What can hang from each mark
bitav: bofin zike
pozud: bofin meforuf
dugu: pozud
lokera: zike
gusal: bofin zame
guzis: bural busu
busu: gusal guzis
bofin: pozud
debim: bitav gusal
meforuf: poro
zame: gusal guzis
poro: dugu

Known rows, with every way that one mark hangs from another
zame[guzis[bural busu[gusal]]]: [-12 -14  -1  11 -24   2   6   2   2   3   5   2  -3   1   9  -2  -5   0
   9   1 -15   0  -6 -11  -3  -4   2  -2   9   2   5  21  -3  -4  14   1
   1  -8   0   8  -8   8 -11   0  17  -4  -2   9  -9]
bitav[bofin[pozud[meforuf[poro]]] zike]: [  8  -5   6   3  -1  -5  -6  -3   1   5   5  16  -1  -4 -17   6   1 -10
 -11  -4   2   6   5  -3  13  12 -12  -1   1  -8   5 -15   4   3  35  -3
   7   4  -4  -9   0   8 -10  -2  13   5   6 -11 -13]
meforuf[poro[dugu[pozud]]]: [  1   2   5  -5   3   2   1  -2 -13  -5   0  -4  -3   7 -11  29   2  -3
   0   1 -14  -8 -11  -6  10   4   1   9 -11   3  -5  -7  -8   7  36  -3
   0   3  -3 -10  -2  -6   9  -6  -1  -7   6  -7  27]
bofin[pozud[meforuf[poro]]]: [  8 -14   4  -8   0  -1  -2  -1  -2   3   7   8   1   0 -21 -11   6  -5
  -4 -14   5   7  -3  -4   8  13 -21  -1  -2   2   1 -12   0  -4  25  -2
   5  -5  -1 -10  -2   4  -9  -5  16   0   6  -6 -27]
bitav[bofin]: [  3   7   2   5   8  -1  -8   5   5  -3   0  -9   6  -9   5  18   3   2
  -3   7   4  -7  -3  -8  -2  -3   7   1   5  -2   2  -7  -6   4  11   1
   0  -2   3  10  -4   5   1  -7 -16   2   4  -8   3]
busu[gusal[bofin]]: [ -8  17   3  -2  13   1  -3  -7   1  -9  -6   3   4  -1   7   4   2  -5
  18   1  10  -3   9   3  -3  -5   8  11  -3   4  -8   6  15   3 -10   3
   3  -2   5   7   2   7   1   3  -9   0   1   5  10]
zame[gusal guzis]: [  3  16  -6  11  -7  -3  -1  14   6   8   2 -13   1   4  -9 -11   9   6
   3  11  -8   7  -6 -15   8  -5   5  -2   4   2  -1  17  -1  -3 -10   6
  -1  10   5  -9  -7  19  -4   1  18  -4  -2 -13   8]
busu[gusal[bofin] guzis[bural]]: [-27   3   2  -1 -10   3   3  -7   4  -4  -4   8   2  -1   9  -3   8 -13
  17   6   9   2  16  -2 -21  -5  12   7   2   4  -4  10   6   6  -9   4
  -3  -2   1   2   7  -2  -9   3   4   2   0  -6   8]
gusal[bofin[pozud] zame]: [  6   3  -3 -13  10  -6  -1  -8   0  -6  -1  -3   5   1 -10 -14   1   1
  -1  -5  16   1   5  18  -5  -3  -2  -2  -4  -2  -2  -2  10   4 -26   7
   0  -1   4  -2   7 -13   0   7  -5   3  -1  -3 -15]
zame[gusal[bofin]]: [ -1  17   0   4   9  -4  -4   3   5  -6   2  -2   4   1  -1 -10   9   3
   8   4   5  -3   1  -2   1  -9  -1   2  -3   0  -4  11   8   4 -28   4
   0   9   6   0   0   9   7   0  19  -3   0 -17   4]
gusal[zame]: [  5   1  -2  -6   7   2  -4   1   2   1  -7 -15   0   1  -3   1   0   4
   0   2   4  -2   0   4   4   1   5   0  -3   2   0  -6  -2  -3  -9  -2
  -1  -4   8  -3  -1  -6   9   2   3  -2  -1   6  -8]
guzis[bural]: [ -1 -21   1   0  -4   3   1   5   5   0   1   5   4  -3   6  -1   4   0
  -1   0  -6  -4  -5 -13  -6   2 -10  -6   4   1   8 -10 -12  -1  18  -4
   3  -5   3   0  -1   3   1  -6   7   4   1  -7  -2]
guzis[bural busu]: [-11 -36   2   5 -13   3   3   4   3  -2  11   4   0  -5  12  -1  -2   3
  -2 -10 -13 -10 -13  -9  -5   1 -12  -7   5  -3  10   1 -12  -3  13  -5
   0  -9   4  13  -8  -1   3  -7  21  -2  -1   2 -21]
guzis[bural busu[gusal[zame]]]: [-12 -24   1   3 -11   0   6  -5   3  -6   1   7   1  -1  12 -11  -9  -4
  15  -4 -11  -7   2   2  -4  -4  -4  -2   2   2   5   7  -5  -7  -4  -3
   3 -13   0  16  -6  -6   1   3  18  -6  -2  20 -23]
guzis[bural busu[gusal[bofin]]]: [-18 -16   4   4  -7   0   5  -7   1 -10   8  16   2  -4  17  -5  -5  -3
  14  -7  -5 -12   1   3 -10  -7  -6   1   3   1   2  12   5   2  -1   0
   2 -11   0  19  -2   0  -2   0  14  -4  -1   8 -10]
zame[gusal[bofin[pozud]] guzis[busu]]: [ -1   6  -4   9 -12  -9   4   4   1   1  15  -2   2   3  -8 -24   2   5
   0  -3  -2   3  -9   1  -1  -8  -6  -4   4  -5   0  33   8   2 -26  13
  -4   9   3   3  -5   5 -12   3  23  -7  -3 -11 -16]
debim[bitav[bofin] gusal[zame[guzis]]]: [  6   9 -10  12   3  -4  -3   5   5   3  -5  -7   3 -11  20   9 -10   9
 -15  17   3   1   9   8 -10 -10  23  -4   5   0  -2  -2 -19  -8 -29  -2
  -6   5 -11   7   3  -3  10  -3 -39   9  -7   6  33]
debim[bitav[bofin[pozud]]]: [  8  -1  -2   0  11  -3  -3   6   4  -2   1   0  14  -9  10   2   2  -3
  -4   3   2  -1  -5   1 -12  -3  -3  -9   9  -8   2  -5 -19  -3  -3  -1
   1   5  -2  14   4  -2   1 -10 -39   9   6  -7  12]
gusal[bofin[pozud] zame[guzis[bural]]]: [  6  -1  -7  -2  -6  -9   6  -5   3   1   1  -1   3   3  -8 -19   1   0
  -5  -1   9   5   1  11 -11  -7  -4  -7   2  -3   4   6   7   6 -10   8
  -2  -4  -3 -10   9 -12 -12   8   9   6  -4 -13 -10]
zame[gusal[bofin[pozud[meforuf]]] guzis]: [  3  20  -4   6  -2  -8   0   6   5   7   9  -2  -2   4 -18 -26   9   3
   1  -2   8  12   0  -3   5  -7 -11  -4   4  -1   0  11  14   4 -17  11
  -1  10  -3  -9   1  12 -16   4  21  -1  -1 -19 -13]
pozud[bofin meforuf[poro]]: [ 21   0   7  -7   2   8   1   5   0  10   1   7  -9   5  -6  -2   0   4
 -10  -6  -3   8  -3  -8   3  20 -12   0  -5   4  -3  -6  16  -6  26 -12
   5   0   3 -21  -4  10  -3  -6  24  -4   2 -18  -9]
bofin[pozud[meforuf[poro[dugu]]]]: [  8  -5   6 -11   5  -4  -1  -3  -7  -2  10   8  -7   5 -24  -6   7  -9
  -7 -12  -1   6 -10  -7  16  11 -18   2  -2   1   1 -16 -11   2  29  -1
   6  -2  -7 -10   1  -3  -7  -4  -6  -6   5  -4 -18]
gusal[bofin]: [-1 10  3 -3 10  1 -5  0  1 -8  0 -6  0 -2  5  8  5  4  0 -3 11 -7 -2  2
 -4 -3  4  4 -3  0 -4  0  7  7 -7  1 -2  0  7  2  3  0  5 -2  0  3  0 -9
  7]
lokera[zike]: [ -6  -3   5  -9   7   7   1   8   0  -2  -6   1   3  -9  -2  11  -4   5
 -12   2   6  -3  -9  -7  13   5   5   0   5  -1   2   0  -3   6  29   1
   2   6  16   8  -4   9  -4 -12   0   5   4   7  10]
zame[guzis[bural busu]]: [ -5 -22  -2   9 -23   3   5   8   3   5  10  -6  -4  -1   7   2  -2   7
  -7  -3 -14  -3 -16 -13  -3  -1  -3  -4   9  -3   9  12  -8  -1  19   0
  -2  -7   3   3  -8   3  -8  -5  21  -3  -4  -2 -12]
dugu[pozud[bofin meforuf[poro]]]: [ 15  -2   7  -3  -4  14   1   3  -6  10  -3   1  -2   4  -4  14  -6   6
  -5  -6  -8   1   2  -4   1  16 -15   0 -10   3  -2 -12  28  -2  32  -8
   0   2   0 -16  -5   2   0  -5  27   1   8 -11   1]
bitav[bofin[pozud] zike]: [  8   0   4   1   3  -4  -5   1   1   5   0   9   7  -6 -11   9   3  -8
 -11   4   1   4   1  -5   6   7  -5  -2   4 -13   5 -11   0   3  16   2
   5   8   2   1  -1   8  -1   1 -13   9   6  -4  -3]
debim[bitav gusal[bofin zame[guzis]]]: [  3  10 -11   5   8  -2   0   1   1   0  -7  -5  -2  -4  22   1  -9  10
 -11   8   9   1  10  17 -12 -11  19  -1  -2   0  -7   4  -8  -5 -45  -2
  -8   6  -6   1   9  -7  15   2 -30   9 -12   6  37]
zame[gusal[bofin[pozud]]]: [  3   9  -1  -2  10  -8  -2   1   2  -4   5   9  10   0 -11 -24  11  -2
   7  -1   7   5   2   1  -2  -6 -12  -4  -2  -4  -3  10   6   3 -25  10
   0   9   2  -1   2   6   0   1  10   0   3 -18  -8]
debim[bitav]: [  1  -3  -3  -3   9   5  -2   9   3   1  -4  -6   7  -2  15   6   0   4
  -1   1  -2  -3  -8  -3  -4   0   3  -6   3  -1  -1  -1 -16  -9  -5  -9
  -1   5   7   7   1   2  16  -9 -17   5   1   2  22]
meforuf[poro[dugu]]: [  7   4   5  -7   8  -2  -1  -2  -9  -6   4  -2  -7   6 -11  17   4  -5
  -4   2 -10  -5 -16  -9  13   6   5   9  -7   4  -5  -2 -19   4  31  -6
   4   1   1 -13   0  -1   5  -6  -9 -10   2  -9  14]

Rows
[  1   8  -7   3  -4  -4   4  -3   5  -1  -4  -9  -3   3   3  -3  -1   5
  -1   4   7  -2   1   7 -10 -11   7  -3   1   2   3   8   7   8  -8   3
  -4  -4   2  -9   7 -10  -6   5  18   3  -8 -13   1]  gusal[bofin zame[guzis[bural]]]
[ 17   7   6 -10   4   5   5  -2 -15   0  -1   3  -3   9  -7  26  -1  -1
  -9   4 -18  -4  -9  -6   3  12  -4   5 -13   0  -5  -4   3   4  32  -6
   2   7  -1 -19  -1  -3   8  -4  -7  -7   7 -13  29]  meforuf[poro[dugu[pozud[bofin]]]]
[  6  -7  -2   5   6  -4  -5   4   0   4  -1  22  10 -14  14   5  -8  -3
 -18   7  -2   4  10   3  -3   2   0  -6   0 -12   1 -15 -21  -8 -15  -5
   1  13 -10   7   4   7  18  -3 -48  16  -1   8  32]  debim[bitav[bofin[pozud] zike] gusal]
[  8   2   1  -8   8  -6   0 -11  -1  -6   2   1  -2   3 -17 -16  -1  -3
  -1 -13  20   1   5  18   3   2 -10   0  -8   3  -3  -7  15   4  -4   1
   2  -7  -2 -11   8 -14  -7   4  21   1  -1 -11 -28]  gusal[bofin[pozud[meforuf[poro]]] zame]
[-15 -13   1   3  -7  -2   6 -10   1 -12   2   9  -1  -1  16  -9  -9  -4
  16  -6  -3 -11   5  11  -8 -11  -2   0   0   2   3  11   5   1 -14   0
   2 -13   0  16   0 -11   1   4  20  -4  -4  12 -20]  guzis[bural busu[gusal[bofin zame]]]
[  5  -2  -6   4  -2   0  -3   5   0   6  -6 -10  -3  -4   0  -2  -4  10
 -13   8   2   5   8   1   3   1  14   1  -2   4  -3  -4  -5  -7 -22   2
  -3   0  -4  -7  -2   5  10   3 -16   2  -7  14  13]  debim[gusal[zame[guzis]]]
[ -5  10   4  -6  11  -2  -2  -9   0  -4  -1   9   3  -1  -7 -14   4  -7
  16  -9  14   4  10   6   3  -2  -8   5   1   3  -4  -7  18   3  -6   5
   5  -4  -3   6   3   6  -9   4  -7   2   4   8 -15]  busu[gusal[bofin[pozud[meforuf]]]]
[-19  10   1  -7  -2   0   0  -9  -1  -3  -5   5   6   1  -7  -9   8 -15
  15   4  15   7  16   5 -16   0  11   9  -1   1  -9  11  11   4 -19  11
  -4   4   2   1   7  -2 -10   6 -16   0   3   0  -2]  busu[gusal[bofin[pozud]] guzis]
[  3   8  -1   6   7   0  -5   6   5   2  -6   4   5  -6  17  21  -2  -1
  -8  10  -4  -3  -2  -2   0  -2   8  -4   3 -11   2  -5 -13  -3   6 -11
   2  12   5   6   3   5  14  -4 -20  11   0  -3  30]  debim[bitav[bofin zike]]
[  5 -12  -1   5  11  -3  -7   6   3  -1   2  14   8 -16  13  -5  -4   1
 -15  -1   7   4   8   3  -5  -1  -7  -8   8  -4   1 -25 -19  -7 -17  -3
  -1   4 -17  18   3   2   9  -9 -44  12   1   6  11]  debim[bitav[bofin[pozud[meforuf]]] gusal]
[-13 -22   4   0  -9  -3   7 -10  -1 -11  11  22   6  -3  10 -16  -4  -7
  15 -11  -4  -6   1   5 -11  -4 -14  -3   4  -3   4  10   3   1  -4   4
   5 -11  -3  19  -1  -3  -8   0   9  -1   1   6 -22]  guzis[bural busu[gusal[bofin[pozud]]]]
[-2  4 -5  2 -6 -1  4 -2  4  4 -9 -3  1  4  1 -7 -1 -3 16 11 -4  6  7 -2
 -1 -5 10  0  3  7  2  8  1 -5 -2  2  3 -6 -1 -5  0  4 -9  8  3  0 -3 11
  1]  busu[gusal[zame[guzis[bural]]]]
[ 13  10   5 -11  11   9   2   4 -12   2  -5  -2  -2   9  -1  25   0   5
 -10   4 -17  -4  -9  -7   5   9  -3   3  -8  -3  -2 -16   2   6  11  -3
  -1  12  -1  -4  -2  -6  13   0 -32  -3   7   0  28]  poro[dugu[pozud[bofin]]]
[ -4  -1  -6   7 -13  -3   6  -4   3  -3   4  -9  -7   2   8  -3  -6   7
  -3  -2   2  -7  -5  11  -7 -11   4  -4   2  -1   4  16   6   7 -12   3
  -5  -6   2   0   2 -14  -6   4  27  -2  -9  -3 -14]  gusal[bofin zame[guzis[bural busu]]]
[ 22  10   9 -10  10   4   2   1  -6   4   4   9 -18  10 -11   6   4   1
 -15  -4 -11   5 -10  -9  12  18  -9   5  -3   2  -2 -12   0   0  28 -13
   7   4  -4 -23   0   4   0  -4   2  -8   2 -15   1]  pozud[bofin meforuf[poro[dugu]]]
[-25  -9   1   0 -14   5   2   0   5   3  -5   6   3   1   6  -2   8 -15
  16  10   0   3  13 -11 -16   1   9   3   4   4   0   4  -6  -3   3   2
  -2  -3   1   3   1   3  -7   2   0  -1   3   2   3]  busu[gusal guzis[bural]]
[  4  -9  -6  -2  11   2  -2   4   1   0  -8   1   4  -7  20  -3  -8   7
  -8   5   2   1   8  10  -8  -3  10  -4  -3   2  -3 -12 -23 -15 -38  -8
  -3   3  -4   5   3  -5  25  -2 -34   8  -6  18  30]  debim[bitav gusal[zame]]
[ -9 -10   2   0  -2   2   0  -4  -1  -4  -1  -5   0   0   6  -3  -9   0
  15  -3  -6  -8   3   8   4  -2   7   4  -2   3  -2  12   0  -8 -15  -1
   1  -9   7  15  -8  -4   5   4   6 -11  -2  30 -19]  guzis[busu[gusal[zame]]]
[  4   5   7  -3   7  -1  -4   0  -5  -3   6  -1 -15   6 -14  12   5  -3
  -6  -7  -3  -2 -11 -11  20   8  -5   8  -4   7  -2 -17 -12   5  34  -9
   4  -1  -4  -9  -1  -1   1  -6   5 -10   1  -5  -5]  pozud[meforuf[poro[dugu]]]
[  8  11  -5  -1   1  -5   0  -4   2   5   0 -11  -5   6 -15 -16   2   5
  -6  -7  18   9   4  14   3  -3  -4  -4   1   2   1  -2  17   7 -14   7
  -3  -2  -3  -9   7  -8 -15   8   8   2  -4  -4 -25]  gusal[bofin[pozud[meforuf]] zame[guzis]]
[ -1  17  -6   2   0   1   0  -1   2   6 -12 -13   0   5  -4  -2  -1  -1
  16  10   0   5   9   1   4  -3  17   5   1   8  -4  12   7  -6  -9   3
   2  -4   3  -4  -2   6  -5   9  -4  -4  -2  16   3]  busu[gusal[zame[guzis]]]
[ -7   2  -2   3 -10  -2   4  -3  -4   0   7  -2   1   2  -2  -9  -3   0
   7  -4  -1   1  -4   4  -2  -4   2   4   5  -2  -3  27  12   1  -6  10
  -1  -3   0   9  -5   7 -14   2  -2  -5  -2  11 -12]  zame[guzis[busu[gusal[bofin[pozud]]]]]
[ -9  -4   1  -7   3  -4   2 -12  -4  -9   3   5   4   1   0 -16  -8  -4
  13  -9   5  -5   6  20  -4  -5  -1   2  -1  -1  -3  15  10  -2 -28   6
   1  -9   2  16  -1 -10   0   7   1  -7  -1  22 -27]  guzis[busu[gusal[bofin[pozud] zame]]]
[ -1  -6   4   4  -7  11  -3   1  -5   4  -1  -8   0   0  -7  20  -2   3
   3  -9   0  -5   2  -5   8   6 -13   4 -10   6   0 -18  19   2  39  -4
  -4  -4  -1  -5  -5  -1   2  -6  33   0   8  -3  -3]  dugu[pozud[meforuf[poro]]]
[ 12  10   7  -7   9  11  -1   5 -12   4  -3  -1 -10   9  -5  21   1   6
 -13  -2 -13  -1  -7  -9  12  10 -11   3  -6   0   2 -27   7   7  20  -5
  -1   9  -6  -4  -2  -5   9   1 -17  -4   6   1  12]  poro[dugu[pozud[bofin meforuf]]]
[  5   0 -10   6   2   1   0   7   2   6  -8  -7   1  -4  18  -1  -9  10
 -13  10  -1   5   7   7  -6  -4  17  -4  -1   1  -4  -2 -20 -13 -33  -5
  -6   6  -6  -2   4  -1  17   0 -31   7  -9  15  33]  debim[bitav gusal[zame[guzis]]]
[  5  21  -6   1   2  -3  -1  -2   2   0  -6 -21  -6   5  -1   2  -1   9
  -3   5  12   1   1  12  -1  -9  15   3  -2   2  -4  10  13   7 -19   5
  -5  -1   5 -10   5  -6  -4   6   8   0  -7  -4   3]  gusal[bofin zame[guzis]]
[  7  -4   5   4   2  -3  -8   2   2   7   2   8   0  -5 -12   5   3  -6
 -13  -5   5   6   3  -7  13   8 -11  -4   5 -10   7 -22   4   4  21  -1
   5   6  -3   1  -1   8  -5   1  -2   8   5  -1 -17]  bitav[bofin[pozud[meforuf]] zike]
[ -2   7   6   0   8   7  -5   2 -10  -2  -1 -11  -8   6  -7  26   4   3
  -4  -6  -7  -7  -9  -9  18   1  -7   4  -4   3   3 -32  -3  11  24  -3
  -2   4  -8   5  -3  -8  11  -1 -13  -4   6  10   8]  poro[dugu[pozud[meforuf]]]
[  4  -5  -7   4 -10  -1   4   4   6   6  -4 -13  -3   3  -2  -5   0   4
  -2   6  -3   2  -5  -4  -1  -2   4  -6   3   2   6   2  -6  -2   6   0
  -1  -5   1 -11   1  -4  -4   5  14   2  -5  -4  -4]  gusal[zame[guzis[bural]]]
[-23  -3  -2  -3 -14   2   4  -4   6   2 -10   3   1   3   4  -8   5 -14
  18  11   2   4  19   1 -15  -1  13   1   0   7   1   5  -6  -4 -11   2
  -3  -4   0  -4   4  -7  -3   9   6  -1  -1   6  -3]  busu[gusal[zame] guzis[bural]]
[ -9  -2  -2   9 -14   4   2   4  -1   5   1 -11  -4   2   4   3  -3   3
   8   1 -10   0  -8  -8   5  -1  12   5   6   2  -1  23   4  -5   3   3
  -1  -3   4   8 -11  11  -6   0   4  -9  -2  18  -8]  zame[guzis[busu[gusal]]]
